Each row comes from the steps of one walk. Every step used is in the known rows, and no mark comes twice. Write the walk behind each row, first mark first.
In the rows, zero is written as 128.
Known rows
guke -> masu -> bebe -> lusi -> mezav -> kuvodif: [120 128 123 153  90 104 148  90 152 160 141 166  96 163  97  34 122 138
 124  95 181 132 165 150 118 137 124 152 111  69  71 161  78 102 164 132]
gupa -> lusi -> bebe -> masu -> guke -> kego: [136 167 192 192 117  87 181  79 142 122  73 198 192 160 141  82 164 129
 179 100 149  96 121  94  86 152 137 116  85  98 132 167 106 103 144 173]
dugere -> gupa -> lusi -> bebe -> masu: [170 142 164 152 114 144 113  70 115 135  70 189 158 111 147  98 164 110
 185  74 161  93 107 152 130 144 102 130 137 122  95 179 116  93 125 147]
guke -> masu -> bebe -> lusi: [146 116 131 106  85 122 146  89 145 146 164 175 144 136 106  69 103 141
 125 109 169 102 161 150 119 134 112 137 164  93  71 155  78 125 178 132]
dugere -> gupa -> lusi -> mezav: [160 185  94 124 142  82 108 112 132 116 108 149 147 140  96 136 155  89
 133  98 164 148  81 104  95 115 155 142 127  89 107 144 139 123 118 140]
tutivi -> dugere -> gupa -> lusi -> mezav: [158 192 107  92 178  93  87  94 142 125 102 160 145 156  64 137 136 104
 139 100 174 132 113 112 100  99 183 130 101  97 103 166 140 163  90 148]
kuvodif -> mezav -> lusi -> gupa: [169 138  98 144 153 170  87 105 105 155  82 127 140  83  90 186 130  88
 119  92 145 113 176  87 119 130 168 147 110  85 109 126 150 123 131  87]
dugere -> tutivi: [112 151 146  95 127 138 104 142 142 153 122 138 135 128  96 123 113 100
  92 107 131 126 141 107 104 138 170 172 104 129 101 154 158 138 100 107]
kuvodif -> mezav -> lusi -> gupa -> dugere -> tutivi: [107 161 133 126 138 172  91 115 112 169  85  93 132 114 115 190 115  56
 116  56 149 130 175  77 117 120 191 172 103  92 138 122 161 106  94  76]
masu -> bebe -> lusi -> mezav: [134 131 136 115 116  76 144 126  99 144 124 177 134 163  91 119 136 136
 134 105 158 124 126 147  96 108 148 139 156  93  91 123  98 142 130 146]
bebe -> lusi -> gupa -> dugere -> mezav -> masu: [139 132 194 103  79 105 157 112 162 147 142 151 108 121 130 127 130 156
 143 101 155 121 125 145 126 149 131 147 169 149 148 120 138 117 122 154]
guke -> masu -> bebe -> lusi -> gupa: [171 104 118 109 111 146 134  98 164 157 138 214 146 126 127  92 129 148
 132 104 187  89 191 179 120 151 107 149 176 102  85 145  61 123 186 149]
mezav -> masu: [114 153 153 107 110  97 138 103 153 133 157 118 111  99 102 131 122 142
 102 121 154 115 139 112  95 160 148 105 124 130 126 167 144 158 148 106]
tutivi -> dugere -> mezav: [173 123 153  92 110 145  74  97 152 136 134 150 148 138  35 116 105 130
 102 147 141 122 153 122 127 106 177 175  66 133  92 159 185 168  66 114]
mezav -> masu -> bebe -> lusi -> gupa: [136 103 160  94 110 123 154 107 144 169 120 181 108 121 127 145 142 165
 157 105 193  85 181 189 102 159 116 114 183 124 133 151  69 158 181 153]
gupa -> dugere: [106 187 147 142  79 103 130 124 123 110 176 126 146 127 112 131 117 118
  95 101 129 118 122  94 130 156 138 133 125 109 121 116 176 142 122  94]
bebe -> masu -> guke: [137 150 169 148 113 124 135 102 142 145 109 140 175 113 117 116 153 117
 105 129 114  96 180 101 110 168 147 161 112 120 125 147 144 141 152 136]
lusi -> bebe -> masu: [137 131 187 156 114 144 133  89 118 137  83 192 146  95 146  82 147 125
 142  92 138  79 140 140 133 162 122 132 116 131  91 162 142 105 110 130]
gupa -> lusi: [154 176 137 120 121  97 139 128 137 107 132 158 144 162  97 120 156 110
 114 122 151 140  83  97 115 142 140 126 111 105 109 136 158 153 124 129]
tutivi -> dugere -> mezav -> masu: [144 120 181  87 103 128 100  69 177 148 139 122 116 125  48 121 101 154
 103 134 159 120 162 131  98 118 172 133  75 142 130 186 175 168  89 120]
guke -> masu -> bebe -> lusi -> mezav: [136 137 122 120 119  87 161  93 145 145 140 181 140 151 106  60 119 135
 115 101 176 125 145 138  95 116 143 138 158  78  79 146  79 120 153 148]
tutivi -> kego: [137 150 143 134 121 103  79 133 126 123 144 140 141 104  63  87 134 142
  96 106 131 123 146 111 114 182 139 165 113  95 132 171 170 149 137 100]
tutivi -> dugere -> gupa -> lusi -> bebe: [169 171 143 100 137 136  94  89 136 122  90 182 150 136  87 115 106 119
 179  96 182  87 130 155 134 121 115 110  93  92  90 184 141 133  98 149]
kuvodif -> mezav -> masu -> bebe -> lusi -> gupa: [139  84 158 116 147 138 132  97 133 178  82 144 108 129 116 154 107 144
 167 100 192  86 190 156 101 162 131 120 156 111 140 152  84 149 177 117]
gupa -> dugere -> mezav -> kuvodif: [121 142 155 176  12 130 106 113 146 126 168 103 111 146  79  94 117 107
  98 119 140 151 132 106 161 145 128 193  54 121 110 122 188 116  93  91]
gupa -> lusi -> mezav -> kuvodif: [133 182 122 167 113  83 139 124 144 125  96 144  93 189  93  79 169  96
 114 115 165 170  84  90 120 137 149 146  55  80 109 143 161 140 111 126]
masu -> bebe -> lusi: [142 119 147 106  92 111 135 120  96 139 150 169 138 144  90 119 115 142
 141 111 148 100 146 155 119 134 119 140 161 102  92 139 101 157 152 129]
tutivi -> dugere: [149 162 142  88 143 129  94 106 144 134 142 152 134 121  60 128 103 131
 109 123 141 101 165 120 125 135 163 130  86 122  90 164 169 181 105 110]
mezav -> lusi -> gupa: [161 146 101 123 113 162 105 117 114 153 127 172 139  79 103 185 165 102
 104 113 147 105 164 122 129 130 146 150 138 101 101 130 139 133 138 118]
bebe -> masu -> guke -> kego: [128 152 166 176 122  98 146  93 140 144 122 157 190 115  99 125 137 139
 142 107 120  94 177  73  81 167 177 142 101 128 122 151 108 133 163 135]
dugere -> mezav -> masu: [136 114 169 119  73 109 125  87 162 137 148 114 121 109  80 113 126 133
  93 139 153 138 131 114  94 127 150 147 105 138 128 160 165 142 112 123]
dugere -> mezav: [161 116 140 124  73 130 101 115 140 131 147 144 153 125  60 122 132 124
  92 148 135 139 120 111 114 116 145 186  93 137  86 128 182 134  98 121]

Write each row's walk
[153 146 193 151 124 124 158  84 118 129  62 203 144 152 159  76 178 120
 150  96 149  97  95 128 127 152 119 118 108 116 108 166 137 111 107 147]
gupa -> lusi -> bebe -> masu
[118 104 165 120 128 110 131  90 111 161 114 106 108 139  98 132  80 138
 156  91 166 109 164 134  90 141 140 104 148  98 134 159  92 150 173 105]
kuvodif -> mezav -> masu -> bebe -> lusi
[117 115 172 101  93  95 159  97 117 157 151 146 106 128 108 120 115 160
 141 104 167 102 151 164 103 136 124 105 169 114 126 160  90 162 169 126]
mezav -> masu -> bebe -> lusi
[ 96 167 146 123 141  59 151  99 161 134 127 127 103 114 107 126 137 130
  89 109 163 140 119 108  79 145 178 100 120 114 136 160 143 142 127 124]
lusi -> mezav -> masu
[101 147 182 138  40  91 139  91 157 124 172  96 122 125 104 120 115 130
  89 118 153 135 122 104 108 137 143 137 109 135 149 138 177 135 114 108]
gupa -> dugere -> mezav -> masu
[146 179 149 109 122 119 146 148 129 138 142 185 135 130 145 141 130 145
 148  88 131  97 138 142 145 166 123 132 184 124 115 103 136 128 139 147]
bebe -> lusi -> gupa -> dugere
[133 139 149 120  81 124 131 129 115 149 152 185 145 149 134 147 135 142
 155  98 170  86 160 174 143 153 112 140 181 110 123 104 100 150 152 143]
masu -> bebe -> lusi -> gupa -> dugere
[149 146 106 137 132 147  96  96  80 136 113  93 143  98  71 160 104  78
 109  97 128 139 149  60 109 111 172 134 101  78  97 140 165 123 124  66]
kuvodif -> mezav -> lusi
[143 180  94 161 115 100  97 113 145 139 105 131 102 160  78 104 155  92
 142  94 173 166 100 112 121 131 136 160  78  84  97 154 134 112 120 124]
dugere -> gupa -> lusi -> mezav -> kuvodif
[ 93 103 188 154   4 103 127  74 146 135 183 104 133 147  96 123 122 126
  89 115 187 129 144 135  99 113 130 150 103 128 161 146 147 145 129  95]
gupa -> dugere -> mezav -> masu -> bebe
[105  95 150 144 107 118 106  72 131 147 116  87 125 125  86 144  85 117
 116 104 185 111 180 118  89 149 145 115  92  96 148 165 114 156 160  66]
kuvodif -> mezav -> masu -> bebe
[159  96 160 129  38 135 129 114 118 153 142 186 151 161 115 137 143 140
 141 113 168 101 153 172 138 116 111 188 157 129 123  95 122 131 118 142]
masu -> bebe -> lusi -> gupa -> dugere -> mezav
[130 147 191 193 103 106 161  87 137 139  90 190 193 111 131  92 130 145
 170  94 130  66 171 110  89 164 142 129  90 124 112 167 102  93 150 154]
lusi -> bebe -> masu -> guke -> kego
[142 174 137 103 160  74 154 143 114 130 115 173 126 139 102 111 132 136
 128 107 122 132  96 112  95 125 169 130 162 102  89 122 138 129 111 157]
bebe -> lusi -> mezav
[116 120 140 151  97  99 136 118 108 161 118 160  86 166  86  92 138 133
 146 105 158 136 145 152 122 135 136 162 113  79  84 133  99 132 133 127]
masu -> bebe -> lusi -> mezav -> kuvodif
[131 142 187 160  95 131 157  93 128 139  78 162 174 106 143  95 141 123
 135 122 126  78 179 129 112 173 116 145 101  99 119 161 137 112 143 155]
lusi -> bebe -> masu -> guke
[166 115 161 111  79 162 102  69 103 144 115 169 144 110  47 116 112 113
 133 125 141 105 159 145 130  67 144 155  60  96  80 168 178 121  56 133]
tutivi -> dugere -> mezav -> lusi -> bebe
[109 173 173  89 166  53 176 119 143 139 119 143  91 123 113 112 127 150
 135 106 140 133 104 128  83 136 171 100 168 115 121 150 128 132 132 152]
bebe -> lusi -> mezav -> masu
[174 177 116  81 148 133  72  92 140 127 122 150 148 136  65 146 114 116
 151 109 168 114 134 126 127 119 151 121 104 110 104 171 140 169 107 128]
tutivi -> dugere -> gupa -> lusi
[100 112 156 132  68 105 132  85 136 144 156 126 117 121 100 133 132 132
  98 114 193 104 170 150  97 144 126 118 120 110 136 166 108 171 166  98]
mezav -> masu -> bebe
[147 159 197 159 105 109 176  92 132 128  58 172 172 160 154  74 177 108
 145 121 142 100 132 121 113 162 102 137  90  89 140 153 137 122 141 176]
gupa -> lusi -> bebe -> masu -> guke
[143 129 170 161 100 159 132  74  78 150  88 185 143  74 136 115 164 106
 137  79 136  84 145 128 129 123 130 128 127 109  90 167 136  93 113 120]
mezav -> lusi -> bebe -> masu
[136 115 114 141  65 129 118  74 155 135 176 151 156 126  95  76 113 121
  82 117 188 104 182 131 111 142 116 140 116  90  84 162 100 137 175  95]
guke -> masu -> bebe
[ 80 179 164 107  91 121 119 139 136 135 152 111 132 140 122 129 107  93
  92  88 131 128 130  92 119 142 167 164 111 122 125 135 171 128  93 102]
gupa -> dugere -> tutivi
[170 140 166 114  81 129 136 138 134 135 132 179 144 142 112 130 140 137
 139 113 130 117 122 142 140 137 128 183 163 144 118  94 160 117  99 159]
bebe -> lusi -> gupa -> dugere -> mezav
[ 99 165 151 165 148  75 142  93 164 143 123  78 163 116  68 141  69 123
 149 106 144 124 183  51  48 159 180 102  73  96 160 160 118 135 178 102]
kuvodif -> mezav -> masu -> guke -> kego
[108 127 169  85  98 142 128 140 126 172 117 173 133 161 140 144 124 125
 148  76 167  93 179 167 127 135 138 172 169 126 126 118  97 140 124 138]
masu -> bebe -> lusi -> gupa -> dugere -> tutivi
[116 162 120 168 113  99 116 126 144 141 120 130  95 138  80  95 131 107
 102 109 147 154 134 106 125 154 156 160  65  94  88 139 161 124 115 108]
lusi -> mezav -> kuvodif
[108 183 166 102 152  36 197 119 152 144 117 114 120 135 110 113 128 142
 125 127 134 138 139 109  67 145 163 113 152  85 145 146 111 141 163 181]
bebe -> lusi -> mezav -> masu -> guke
[131 169 141 130 139  95 149 141 119 153 116 152  80 144  94  86 129 130
 146 106 127 147 114 124 125 147 151 156 119  98  76 135 139 115 119 141]
bebe -> lusi -> mezav -> kuvodif
[143 142 130 160 123 151 114  89  76 137  81 117 146  94  94 136  99  84
 133  89 136 113 146  97 119 114 134 122  92  63  84 145 163  89 116  91]
kuvodif -> mezav -> lusi -> bebe
[ 85 119 144 134  97  65 136  81 142 147 127 130 107 132  99 130 140 127
  88 110 196 126 150 133  71 127 165 115 104  98 141 165 110 153 148 114]
lusi -> mezav -> masu -> bebe
[170 173 108 112 112 113  99 115 129 121 138 149 158 126  98 144 135  98
 144 105 156 127 100 112 115 134 127 138 136 105 102 151 139 132 140 130]
dugere -> gupa -> lusi
[186 108 121 126  80 164  97 104 120 156 122 168 146  96  71 169 171 104
 104 131 144 129 148 127 126  91 148 201 115 116 103 128 163 121  98 129]
dugere -> mezav -> lusi -> gupa
[159 156 110  83 141 155  46  94 136 139 151 139 148  87  48 155  82 122
 142 106 146  92 180 137 129 126 160 142 113 128  77 167 148 161 113 107]
tutivi -> dugere -> gupa
[156 142 149 143  61 141 108 120 153 133 143 158 154 130 105 143 146 119
  96 123 154 119 138 124 137 143 136 188 112 136 125 105 176 123  97 128]
lusi -> gupa -> dugere -> mezav
[148 111 140 154  40 149  94 113 149 149 145 123 110 138  57  89 119 115
 101 139 138 149 139 119 146 138 130 205  50 129  85 150 179 123  98 101]
dugere -> mezav -> kuvodif
